Each row was made from one small tree. The marks that hang from a mark follow it in brackets, in alphabetical order. Every link used is in the known rows. Write each row's tree.
Known rows
nopen{pipo{femos pimap vuvegul}}: [ 0.54  0.81  1.04  1.83  0.77  1.41 -0.38 -3.14 -1.27  0.82 -1.00 -1.09
  0.04 -0.12 -1.06  0.21 -1.56  0.15  0.74  1.16 -1.19 -0.73  0.84 -0.69
  1.83]
femos{pipo{muzir niduz{fofa} pimap vuvegul} podi}: [-0.82  0.30  2.56  4.69  2.57  2.23 -0.95 -2.21  0.44  4.49 -0.35 -1.59
  2.61 -2.63  0.80  1.71 -0.71 -0.21 -0.04  0.35  0.06  1.11  0.60 -1.54
  1.08]
fofa{femos{pipo podi} niduz}: [-1.07  3.55  0.93  1.79  0.28 -0.24 -1.66 -0.52 -0.88  0.96 -0.03  1.01
  0.64  1.36 -0.22 -1.11 -0.06  1.13  0.34 -0.41  1.26  0.90 -0.93  0.70
  1.41]
femos{pipo{muzir pimap{podi} vuvegul}}: [-0.39  0.04  2.55  3.11  1.55  1.19 -0.78 -1.12  0.36  3.87 -0.94 -0.78
  1.85 -1.59 -0.31  0.00 -0.35  0.56  0.52  0.07 -0.31  0.03  1.98 -1.33
  1.41]
podi{femos pimap}: [ 0.52  2.84 -1.37  0.81 -1.52 -0.38 -1.65 -1.25 -0.55  2.28 -0.43 -0.72
  1.41  1.12 -0.68 -0.31 -2.96  0.50  0.10 -1.30 -0.38 -0.04  1.20  1.55
  2.91]
pimap{pipo{muzir niduz{fofa} vuvegul} podi{femos}}: [-0.53  1.63  0.96  3.76  1.32  0.08  1.30 -2.64  1.54  5.62 -0.26 -1.88
  1.93 -0.86 -0.53  0.13 -0.77 -0.56 -0.07 -0.37 -0.63 -0.22  1.00 -0.90
  0.43]
femos{podi{pimap}}: [-0.46  0.84  0.19  1.16 -0.19  0.39 -1.04 -0.96 -0.35  2.50 -0.15  0.16
  1.23 -0.11  0.74 -0.10 -0.68 -0.70 -0.49 -0.94  0.72  0.91  0.31  0.65
  1.83]
zupi{femos{pipo{vuvegul} podi}}: [-0.98 -0.35  1.30  2.98  0.02  0.70 -0.81 -2.00 -0.91  3.49 -1.06  0.71
  1.31 -1.53 -0.37 -0.46 -0.05 -0.39  1.77  0.24  0.89  0.90  0.60 -1.01
  2.80]
fofa{femos{podi} niduz}: [-0.19  2.67  0.07  0.58  0.47 -0.11 -0.87 -0.28 -0.03  0.23  0.59  0.81
  0.66  1.69 -0.14 -1.03 -0.28  0.53 -0.51 -0.53  1.18  1.44 -1.75  1.34
  0.67]
fofa{femos niduz}: [ 0.55  2.81 -0.49 -0.05 -0.37 -0.13 -0.51  0.19  0.14 -0.29  0.62  0.24
  0.60  2.18 -0.73 -1.12 -0.95  1.21  0.03 -0.46  0.23  0.76 -1.03  1.22
  0.04]
podi{femos}: [ 1.18  0.96 -0.85  0.53 -0.31 -0.43 -0.41 -0.97 -0.17  1.02 -0.39 -0.40
  1.82  0.24 -0.59 -0.44 -1.62  0.31  0.02 -0.74 -0.43  0.02  0.58  1.00
  2.62]
pipo{femos muzir{zupi} niduz{fofa} pimap vuvegul}: [ 1.87 -0.24  1.24  4.50  3.04  2.44 -0.64 -2.54  1.87  2.89 -0.38 -2.39
  2.04 -2.21  0.11  2.79 -1.99  0.22 -0.54  1.50 -1.46  0.11 -0.49 -2.52
  1.79]
nopen{pipo}: [ 0.34  0.51  0.02 -0.01 -0.29  0.55 -0.09 -1.76 -1.38  0.21 -0.75 -0.35
  0.55  0.60 -0.56  0.00 -0.79 -0.01  1.23 -0.37 -1.24 -0.89  1.27  0.07
  0.83]
pimap{pipo{niduz{fofa{femos}} vuvegul} podi}: [-0.71  2.21  1.21  2.50  0.71  0.66  2.62 -1.73  0.81  4.80  0.15 -1.81
  0.99  0.30  0.60 -0.54 -0.29 -0.48 -0.42  0.10 -0.60  0.45 -0.53 -0.74
 -1.53]
podi{femos pimap{pipo{muzir niduz{fofa} vuvegul}}}: [-0.27  3.35 -0.90  3.03 -0.67  0.45 -0.81 -2.88  0.11  4.86 -0.40 -2.44
  1.58 -0.27 -0.63  0.65 -3.27  0.27  0.33 -0.98 -0.95 -0.15  2.07  0.00
  1.96]
fofa{niduz{pipo}}: [-0.45  1.07  0.23  1.19 -0.53  0.13 -0.04 -1.37  1.12  0.27  0.63  0.42
  0.52  0.56 -0.01 -0.85 -0.27  0.32  0.95 -0.50  0.52 -0.28 -0.19  0.18
  0.09]
niduz{fofa{femos{pipo{muzir pimap} podi}}}: [-0.40  0.83  1.19  1.92  1.16  0.34 -1.61 -0.12  0.83  3.60 -0.71 -1.71
  1.14  0.43 -0.20 -0.30  0.09  0.90  1.17 -1.03 -1.21  0.04  0.04  0.29
  1.84]
pipo{niduz pimap vuvegul}: [ 1.54  0.56  0.71  2.03  1.48  2.86  1.57 -1.78  0.15  1.71  0.90 -2.11
  2.24 -1.63  1.08  1.42 -2.62 -0.39 -1.67  1.35 -0.28  1.78 -0.66 -0.74
 -1.15]
nopen{pipo{muzir{zupi} niduz pimap vuvegul}}: [ 1.29  0.69  0.61  1.94  2.45  2.88  0.00 -3.19 -0.90  1.01 -0.53 -1.51
  1.54 -1.54  0.33  2.49 -2.45 -0.03 -0.16  0.72 -1.33 -0.01  0.67 -1.61
  0.61]
nopen{pipo{muzir{zupi} pimap vuvegul}}: [ 0.92 -0.07  0.96  1.08  2.11  2.45 -0.59 -2.66 -0.97  1.09 -1.20 -1.19
  0.93 -0.89 -0.02  1.63 -1.97  0.31  0.55 -0.03 -1.62 -0.24  1.30 -1.21
  1.64]
muzir{pipo{femos niduz pimap vuvegul}}: [ 1.48  1.83  0.48  3.18  1.38  1.44 -0.22 -2.70 -0.85  0.58 -0.54 -1.27
  1.41 -0.62  0.25  1.30 -2.89  0.71 -0.17  1.30  0.13  1.13  1.03 -0.92
  1.70]
pipo{femos muzir{zupi} niduz pimap{podi} vuvegul}: [ 1.77  0.23  1.67  4.55  3.54  1.73 -0.11 -2.60  1.66  2.88 -0.34 -0.93
  2.11 -2.51 -0.09  1.86 -1.14 -0.25 -1.56  1.96 -0.12  0.08 -0.61 -2.58
  1.94]
zupi{femos{pipo{niduz} podi{pimap}}}: [-0.83  1.49  0.43  3.92 -0.55  0.14 -1.81 -1.98 -1.00  3.84 -0.48  0.27
  1.23 -1.18 -0.59  0.07 -0.73 -0.58  1.67  0.51  0.87  0.10  0.46 -0.75
  2.82]
pimap{pipo{muzir{zupi} vuvegul} podi{femos}}: [-0.16  1.24  1.02  2.63  1.75 -0.06  0.65 -2.42  0.35  4.34 -1.29 -0.48
  1.25 -0.94 -0.06 -0.34 -0.53 -0.12 -0.19 -0.69 -0.28 -0.42  1.25 -1.21
  2.71]
pimap{pipo{femos niduz{fofa} vuvegul} podi}: [-0.67  1.56  1.75  4.27  0.72  0.08  1.95 -2.65  1.14  4.78 -0.19 -1.40
  0.67 -0.46 -0.15 -0.41  0.20 -0.80 -0.04  1.08 -0.43 -0.61 -0.11 -1.66
 -0.10]
fofa{femos{pipo podi{pimap}} niduz}: [-1.44  4.76  0.57  1.99 -0.47 -0.16 -2.44 -0.71 -1.12  1.71  0.00  0.83
  0.39  1.92 -0.29 -1.06 -0.93  1.24  0.40 -0.75  1.30  0.82 -0.52  1.07
  1.59]
zupi{femos{pipo podi}}: [-0.75 -0.26  1.06  3.02 -0.07 -0.23 -1.50 -1.38 -0.82  3.13 -1.04  0.79
  0.95 -1.20 -0.80 -0.78  0.53 -0.46  2.20  0.28  0.61 -0.07  0.55 -0.72
  3.50]

Which tree is each row?
[ 1.56 -0.58 -0.06  1.72  1.88  2.61  0.88 -2.01  0.72  1.60 -0.13 -0.58
  3.24 -2.63  1.31  2.67 -1.99 -0.02 -1.29  0.15 -0.26  1.50  0.51 -2.23
  0.16] : pipo{muzir{zupi} niduz vuvegul}
[-1.37  1.32  0.99  4.12 -0.53  1.20 -1.15 -2.49 -0.52  4.92 -0.53 -0.40
  1.49 -0.94 -0.16  0.64 -1.34 -0.53  1.68  0.17  0.47  1.03  0.26 -0.88
  1.74] : zupi{femos{pipo{niduz{fofa} vuvegul} podi{pimap}}}
[ 0.15 -0.94  1.25  1.73  2.21  1.64  0.53 -2.30  1.98  3.20 -0.71 -0.77
  1.28 -1.85  1.09 -0.01 -0.22  0.06  0.12 -0.51 -0.30 -0.14  0.22 -1.49
  1.55] : niduz{pipo{muzir{zupi} pimap{podi} vuvegul}}
[ 1.04  1.63 -0.13  2.52  0.46  0.93  0.17 -2.76 -0.88  0.33 -0.73 -0.28
  1.82 -0.52  0.36  1.26 -2.43  0.71  0.05  0.65  0.49  1.33  1.45 -1.02
  1.43] : muzir{pipo{femos niduz vuvegul}}
[ 1.61 -0.06  1.56  3.07  3.59  2.69  0.78 -1.78  1.41  2.95  0.20 -1.30
  2.68 -2.26  1.11  2.30 -1.69 -0.46 -1.90  0.85 -0.26  1.15 -0.63 -1.94
 -0.03] : pipo{muzir{zupi} niduz pimap{podi} vuvegul}
[ 0.52 -1.50  0.48  2.76  1.30 -0.79 -1.97 -1.43  1.33  2.08 -1.03  0.49
  1.51 -2.06 -1.35 -0.26  1.23 -0.29  0.41  0.28  0.34 -0.77  1.33 -1.25
  4.16] : pipo{femos{podi} muzir}
[-1.17  1.55  0.81  1.57  0.02  0.78 -1.42 -0.81  0.46  4.36 -0.89 -1.29
  1.48  0.73  0.17  0.02 -0.81  0.97  0.97 -1.73 -0.79  0.95  0.65  0.27
  1.25] : niduz{fofa{femos{pipo{muzir vuvegul} podi{pimap}}}}
[ 0.22 -0.21  0.64  2.02  0.47  1.08  0.35 -2.92  1.18  2.18 -0.56 -1.10
  0.42 -1.50  0.14 -0.95 -0.51  0.27  0.66  0.82 -0.23 -0.56  0.18 -1.12
  2.14] : niduz{pipo{femos pimap vuvegul}}
[ 0.63  0.42 -0.17  2.66  0.72  0.08  0.54 -1.55  0.46  2.78 -0.09 -1.61
  1.36 -2.15 -0.38  0.11 -0.13 -0.31  0.48  0.53 -0.75 -1.07  2.04 -1.72
  1.00] : pimap{pipo{muzir niduz}}
[ 0.05  1.61  0.75  2.83  0.71 -0.95 -0.55 -1.16  0.63  3.23 -0.44  0.10
  2.43 -0.40 -0.91 -0.34 -0.28  0.08  0.08 -0.34  0.18 -0.64  0.93 -0.09
  1.97] : pimap{podi{femos{pipo{muzir niduz}}}}
[-0.22  2.42 -0.27  2.34 -1.47 -0.63 -1.14 -1.64 -0.60  3.11 -0.75 -1.10
 -0.35  0.22 -0.79 -1.01 -1.03  0.13  0.97  0.07 -0.65 -1.50  1.99 -0.47
  2.79] : podi{pimap{pipo{femos}}}
[-0.36 -1.45  0.24  2.36  0.00 -0.51 -0.98 -1.97  3.23  3.34 -0.89 -1.32
  0.80 -0.83 -0.94 -0.64  1.07  0.47  2.52 -0.84 -1.53 -2.07  1.26 -1.14
  2.50] : niduz{fofa pipo{femos muzir}}
[-1.02  1.10  1.61  3.23  1.04  1.75  0.35 -2.38 -1.17  2.83 -0.25  0.23
  2.61 -2.28  1.53  0.97 -0.70 -0.41 -0.70  0.45  1.31  1.75  0.20 -1.30
  0.68] : femos{pipo{niduz vuvegul} podi}
[ 0.71  1.17 -0.19  0.82  0.20  2.17  1.92 -1.34  0.78  2.42  0.57 -1.93
  2.51  0.12  1.01  1.16 -2.14  0.28 -0.80 -0.11 -0.83  2.15 -1.05 -0.19
 -2.07] : pipo{niduz{fofa{femos}} vuvegul}
[ 2.22  1.64 -0.01  2.99  2.03  1.37 -1.04 -1.85 -1.44  0.32 -0.86 -0.76
  0.89 -0.22  0.85  2.11 -2.95  0.45  1.02  0.77 -0.34  0.57 -0.20 -1.05
  3.16] : muzir{pipo{niduz pimap} zupi{femos}}
[ 1.60 -0.77  0.94  4.21  3.21  1.67 -1.35 -1.38  1.74  3.37  0.04 -2.09
  1.83 -1.90  0.05  2.47 -1.06 -0.61  0.53  0.69 -1.24 -0.07 -0.99 -1.52
  2.16] : pipo{muzir{zupi{femos{podi}}} niduz{fofa} pimap}
[ 1.04  2.67  0.68  2.19  1.61  0.51 -0.13 -0.79  0.18  1.81 -0.02 -1.92
  1.21  1.70  0.47  0.74 -1.92  0.76  0.21 -0.26 -0.68  0.79 -0.13  0.73
  0.17] : muzir{pipo{niduz{fofa{femos}} pimap{podi}}}
[ 1.75  0.14  1.73  5.11  3.39  0.43 -1.27 -1.39  2.73  3.38 -0.26 -1.73
  1.52 -1.11 -0.64  1.80 -0.20 -0.20 -0.22  1.41 -1.40 -1.48 -1.05 -1.93
  2.29] : pipo{femos muzir{zupi} niduz{fofa} pimap{podi}}
[ 1.34 -1.23  1.13  2.95  1.82  1.19 -1.12 -1.93  1.40  2.42 -0.82 -1.38
  1.46 -2.21 -1.39  0.28 -0.91  0.39  0.04  1.15 -0.68 -0.09  1.53 -1.59
  2.78] : pipo{femos muzir pimap vuvegul}
[-0.38  0.59  1.21  3.18  1.38  0.54  1.90 -2.18  1.11  4.61 -0.07 -1.07
  1.72 -1.87  0.06 -0.09  0.18 -0.80 -0.49  0.36  0.00 -0.04  1.35 -1.89
 -0.51] : pimap{pipo{muzir niduz vuvegul} podi}
[-0.89 -0.62  1.68  3.05  1.14  1.27  0.06 -3.09  2.06  3.89 -0.53 -1.80
  0.39 -0.88  0.64 -0.44  0.02 -0.24  1.01  0.04 -0.62 -0.14 -0.84 -0.72
  1.83] : niduz{fofa pipo{femos{podi} pimap vuvegul}}
[ 0.35  0.97  2.31  4.45  2.48  1.06 -1.18 -0.80  0.92  3.77 -0.54 -1.51
  1.98 -1.14  0.36  1.57 -0.47  0.45  0.59  0.31 -1.26 -0.97  0.35 -1.68
  1.44] : femos{pipo{muzir{zupi} niduz{fofa} pimap{podi}}}
[-0.12  1.36  0.46  0.74 -0.50  0.12 -0.56  0.29  0.39  2.68 -0.69 -1.46
  1.07  1.60 -0.10 -0.57 -0.39  1.33  1.51 -1.18 -1.68 -0.07  0.14  0.50
  0.73] : niduz{fofa{femos{pipo}}}
[-0.17  3.05  0.33  0.89  0.46 -0.19 -0.27 -0.80  1.34  1.08  0.66 -0.22
 -0.17  1.92 -0.44 -2.07 -0.15  0.99  0.41 -0.27  0.42 -0.15 -1.77  1.09
  0.21] : fofa{femos niduz{pipo{pimap{podi}}}}
[ 0.54 -0.12  0.27  2.13  0.38 -0.12 -0.47 -2.15  1.33  1.70 -0.49 -1.02
  0.03 -1.14 -0.43 -1.36  0.24  0.26  1.18  0.83 -0.49 -1.71  0.12 -0.75
  2.96] : niduz{pipo{femos pimap}}
[-1.11  1.38  0.71  3.82 -0.51  1.07 -1.12 -2.62 -1.10  4.26 -0.53  0.23
  1.55 -1.47 -0.17  0.38 -1.33 -0.56  1.28  0.51  1.11  1.06  0.49 -1.00
  2.15] : zupi{femos{pipo{niduz vuvegul} podi{pimap}}}
[-0.31 -1.07  1.52  3.46  1.32 -0.48 -1.03 -1.77  3.79  4.43 -0.70 -1.84
  0.37 -0.53 -1.12 -0.99  1.31  0.15  2.05 -0.30 -1.51 -2.32  0.40 -0.88
  2.38] : niduz{fofa pipo{femos muzir pimap{podi}}}
[ 0.92  1.41 -0.21  1.29  0.43  1.70  0.96 -2.16 -1.11  0.44 -0.29 -0.58
  2.32 -0.29  1.29  1.56 -2.88  0.60 -0.21 -0.24  0.38  2.14  1.51 -0.47
 -0.12] : muzir{pipo{niduz vuvegul}}
[-1.30  3.47  1.18  1.75  0.36  0.71 -0.98 -1.20 -1.00  1.31 -0.04  0.91
  0.97  1.04  0.14 -0.80 -0.67  1.09 -0.10 -0.40  1.52  1.86 -0.89  0.47
  0.75] : fofa{femos{pipo{vuvegul} podi} niduz}
[-0.10 -0.41  0.74  1.85  1.48  0.81  0.22 -2.60  2.13  3.76 -0.48 -1.13
  1.60 -1.63 -0.13 -0.77 -0.46  0.05  0.37 -0.64 -0.13 -0.29  0.85 -0.49
  1.77] : niduz{pipo{muzir pimap{podi{femos}} vuvegul}}
[ 1.52  1.76 -0.06  1.34  1.57  2.37  0.76 -2.31 -1.70 -0.27 -0.83 -0.10
  2.14 -0.37  2.60  2.76 -3.39  0.78 -0.69 -0.28  0.18  2.15  0.42 -1.25
  1.01] : muzir{pipo{niduz vuvegul} zupi}
[-0.51  0.25  1.02  4.54  1.43  0.66  0.33 -3.20  1.08  4.53 -0.57 -1.70
  1.27 -2.49 -0.34  0.58  0.07 -0.66  0.30  0.88 -0.36 -0.32  1.17 -2.34
  1.69] : pimap{pipo{femos{podi} muzir niduz{fofa} vuvegul}}
[ 1.41  0.71 -0.27  1.41  0.75  0.48 -1.23 -1.36 -1.58  0.12 -1.71  0.58
  0.66  0.56  0.62  1.15 -1.97  0.79  1.90 -0.57 -0.32  0.44  0.89 -0.75
  3.93] : muzir{pipo zupi{femos}}
[ 0.66  1.82  1.04  1.67  1.46  0.90 -0.07 -1.81 -0.80  1.62 -0.87 -0.85
  1.42  0.87  0.44  0.28 -2.73  0.65 -0.11 -0.63  0.15  1.56  1.19  0.71
  1.72] : muzir{pipo{pimap{podi{femos}} vuvegul}}
[-0.03  1.83  0.20  1.66 -0.37  0.38 -0.55 -1.81 -1.17  2.13 -1.05 -0.31
  2.10 -0.40 -0.27 -0.21 -2.06  0.90  0.44 -0.58 -0.14  0.46  1.41  0.16
  2.71] : podi{femos{pipo{vuvegul}}}
[ 0.84  0.55  0.12  1.89  1.42  0.43 -1.45 -1.77 -1.72  0.55 -1.75  1.05
  0.71  0.14  1.08  1.19 -1.43  0.27  1.46 -0.70  0.43  0.97  0.34 -0.66
  4.45] : muzir{pipo zupi{femos{podi}}}
[ 2.31 -0.03  0.76  4.10  3.12  2.27 -0.53 -2.75  1.01  1.83 -0.41 -1.43
  2.11 -3.04  0.02  2.38 -1.97  0.15 -1.21  2.10 -0.51  0.21 -0.11 -2.78
  2.41] : pipo{femos muzir{zupi} niduz pimap vuvegul}
